Each row was made from one path, in order. Every step used is in the known rows, and no mark comes twice. Write each row's path.
Known rows:
fatas tofuda ritog kitoguv: -.03  .03  -.01  -.18  .11  -.04  -.04  .20  .00  -.07  -.04  -.11  .15  -.21  .01  -.08  .17  .01
situmel tofuda ritog kitoguv fatas tozoz: .34  -.01  -.04  -.24  -.10  -.14  -.61  -.20  .02  -.46  .04  .04  .05  .24  .20  -.21  .16  .29
tovumi kitoguv fatas tofuda ritog: -.09  .06  .03  -.16  .13  -.11  -.09  .23  -.03  -.51  .08  -.02  .23  -.04  .16  -.12  .15  .24
noro kitoguv situmel tofuda: .25  .04  .18  -.50  -.13  .06  .07  .14  .02  -.08  .09  -.17  -.46  .05  .07  -.09  .14  .35
situmel tofuda: .13  .09  -.03  -.05  -.07  -.09  -.14  -.02  .10  -.22  -.02  -.09  -.23  .18  .06  -.04  .10  .07
noro kitoguv situmel tofuda fatas: .41  -.04  .25  -.37  -.05  -.18  -.05  -.15  .07  -.19  .05  -.22  -.57  -.11  -.11  -.03  .09  .29
fatas tofuda noro kitoguv ritog: .09  -.01  .06  -.48  .15  .36  .38  .47  -.14  -.15  .02  -.13  -.19  -.17  .05  -.03  .12  .14
fatas tozoz: .08  -.02  -.09  -.20  -.06  -.02  -.14  -.14  -.12  -.01  .02  .15  .06  .07  .01  .05  .24  -.15
tofuda fatas tozoz: .21  -.11  .01  -.06  .02  -.27  -.27  -.41  -.07  -.14  -.01  .12  -.04  -.09  -.14  .12  .19  -.19
tofuda noro kitoguv fatas tozoz: .25  -.22  .00  -.34  -.15  .22  -.15  .09  -.10  -.41  .06  .01  -.01  .14  .15  .05  .14  .39
kitoguv situmel tofuda fatas tozoz: .62  -.07  .05  -.31  .05  -.21  -.32  -.54  -.03  -.24  .07  .09  -.43  -.05  -.08  .00  .27  -.02
noro kitoguv ritog: -.05  .11  .17  -.40  .01  .11  .21  .28  -.13  .14  .07  -.09  -.15  -.04  .04  -.15  -.09  .11
noro kitoguv situmel: .15  -.06  .20  -.44  -.06  .14  .22  .17  -.08  .16  .10  -.08  -.21  -.14  .01  -.05  .00  .27
noro kitoguv fatas tofuda ritog: -.17  .06  .15  -.31  .02  .13  .04  .04  -.05  -.35  .05  -.18  .05  -.02  .07  -.07  .00  .16
ritog kitoguv fatas tofuda: -.06  -.15  .03  .21  -.04  .00  -.21  .09  .12  -.30  -.09  -.28  .32  -.09  .02  .03  .17  .26
tovumi kitoguv: -.05  .00  .01  -.12  -.02  -.22  .00  .44  .01  -.10  .04  -.03  .12  -.01  .10  -.02  .21  .27
fatas tofuda ritog kitoguv situmel: .23  -.04  .07  -.38  .19  .07  .07  .11  -.07  .02  .06  -.01  .01  -.36  .01  -.18  .13  .10
noro kitoguv fatas: -.12  -.07  .17  -.06  -.18  .07  -.07  .08  .02  -.21  .03  -.21  .04  .09  .07  -.02  -.08  .36
situmel tofuda noro: .40  -.04  -.11  -.11  .02  .10  -.08  .16  .10  -.39  -.02  -.01  -.35  .15  .11  -.02  .09  .23
tofuda ritog kitoguv: .08  -.01  .03  -.17  .06  -.11  -.14  .17  .00  .05  .02  .00  .10  -.11  .06  -.19  -.03  .14
situmel tofuda noro kitoguv fatas: .30  -.12  .06  -.19  -.17  .16  -.14  .22  .13  -.59  .01  -.23  -.29  .26  .18  -.04  .01  .61
ritog kitoguv fatas: .07  -.19  .07  .22  -.12  -.05  -.32  .03  .14  -.20  -.04  -.19  .27  .00  .06  -.08  -.05  .39

Write each row's path:
.19  -.17  -.07  .10  .11  .28  -.02  .00  .04  -.56  -.03  -.09  .06  -.03  .07  .08  .08  .21
kitoguv fatas tofuda noro
.14  -.21  -.01  .04  -.17  -.08  -.46  -.09  .00  -.19  -.01  -.03  .34  .07  .09  -.02  .17  .27
ritog kitoguv fatas tozoz
-.01  .07  .02  -.04  .17  .12  -.08  -.23  -.04  -.43  .04  -.01  .12  -.03  .06  -.10  -.03  -.02
kitoguv fatas tofuda ritog
.58  -.16  .16  -.07  .02  -.32  -.31  -.17  .17  -.17  -.01  -.20  -.33  -.22  -.10  -.09  .12  .32
ritog kitoguv situmel tofuda fatas
.12  -.13  .03  -.32  -.07  .18  .18  .44  -.02  -.11  .01  -.09  -.19  -.03  .07  .04  .03  .34
tofuda noro kitoguv
.33  .13  .17  -.71  .01  .09  .07  .07  -.06  -.10  .16  -.03  -.51  .04  .12  -.25  -.02  .27
noro kitoguv situmel tofuda ritog
.21  .08  .00  -.22  -.02  -.17  -.27  .15  .10  -.19  -.01  -.07  -.14  .08  .13  -.23  .06  .24
situmel tofuda ritog kitoguv
.47  .12  .06  -.47  .15  .06  -.05  -.19  -.04  -.15  .15  .14  -.43  .03  .10  -.27  -.07  .12
kitoguv situmel tofuda ritog
.25  -.01  .06  -.04  -.05  -.13  -.46  -.05  .15  -.45  .01  -.12  -.01  .18  .18  -.27  -.08  .42
situmel tofuda ritog kitoguv fatas
.43  -.08  .07  -.21  -.06  -.07  -.18  .12  .11  -.04  .01  -.16  -.22  -.07  .06  -.16  .14  .39
ritog kitoguv situmel tofuda
.23  -.07  .08  -.31  .04  -.10  .09  .36  -.05  .01  .14  .04  -.02  -.16  .09  -.09  .17  .35
tovumi kitoguv situmel
.67  -.11  -.03  -.31  .10  .22  .02  .05  .04  -.30  .07  .04  -.50  .00  .11  -.11  .05  .34
kitoguv situmel tofuda noro
.71  -.22  -.02  -.27  .02  .13  -.11  .28  .11  -.23  .02  -.08  -.34  -.09  .11  -.14  .14  .55
ritog kitoguv situmel tofuda noro
.20  -.28  -.06  .15  .04  .16  -.14  .26  .11  -.46  -.09  -.21  .21  -.13  .08  .03  .15  .41
ritog kitoguv fatas tofuda noro
-.24  -.03  .13  -.08  -.11  .12  .05  .10  .02  -.31  -.03  -.30  .10  .01  .01  .09  .14  .23
noro kitoguv fatas tofuda
.50  -.05  .17  -.56  -.11  -.21  -.19  -.30  -.05  -.20  .08  -.07  -.49  -.04  -.07  .02  .31  .16
noro kitoguv situmel tofuda fatas tozoz
.35  .06  .08  -.51  .03  .23  .12  .42  -.03  -.23  .05  -.12  -.48  .12  .17  -.18  .00  .35
situmel tofuda noro kitoguv ritog
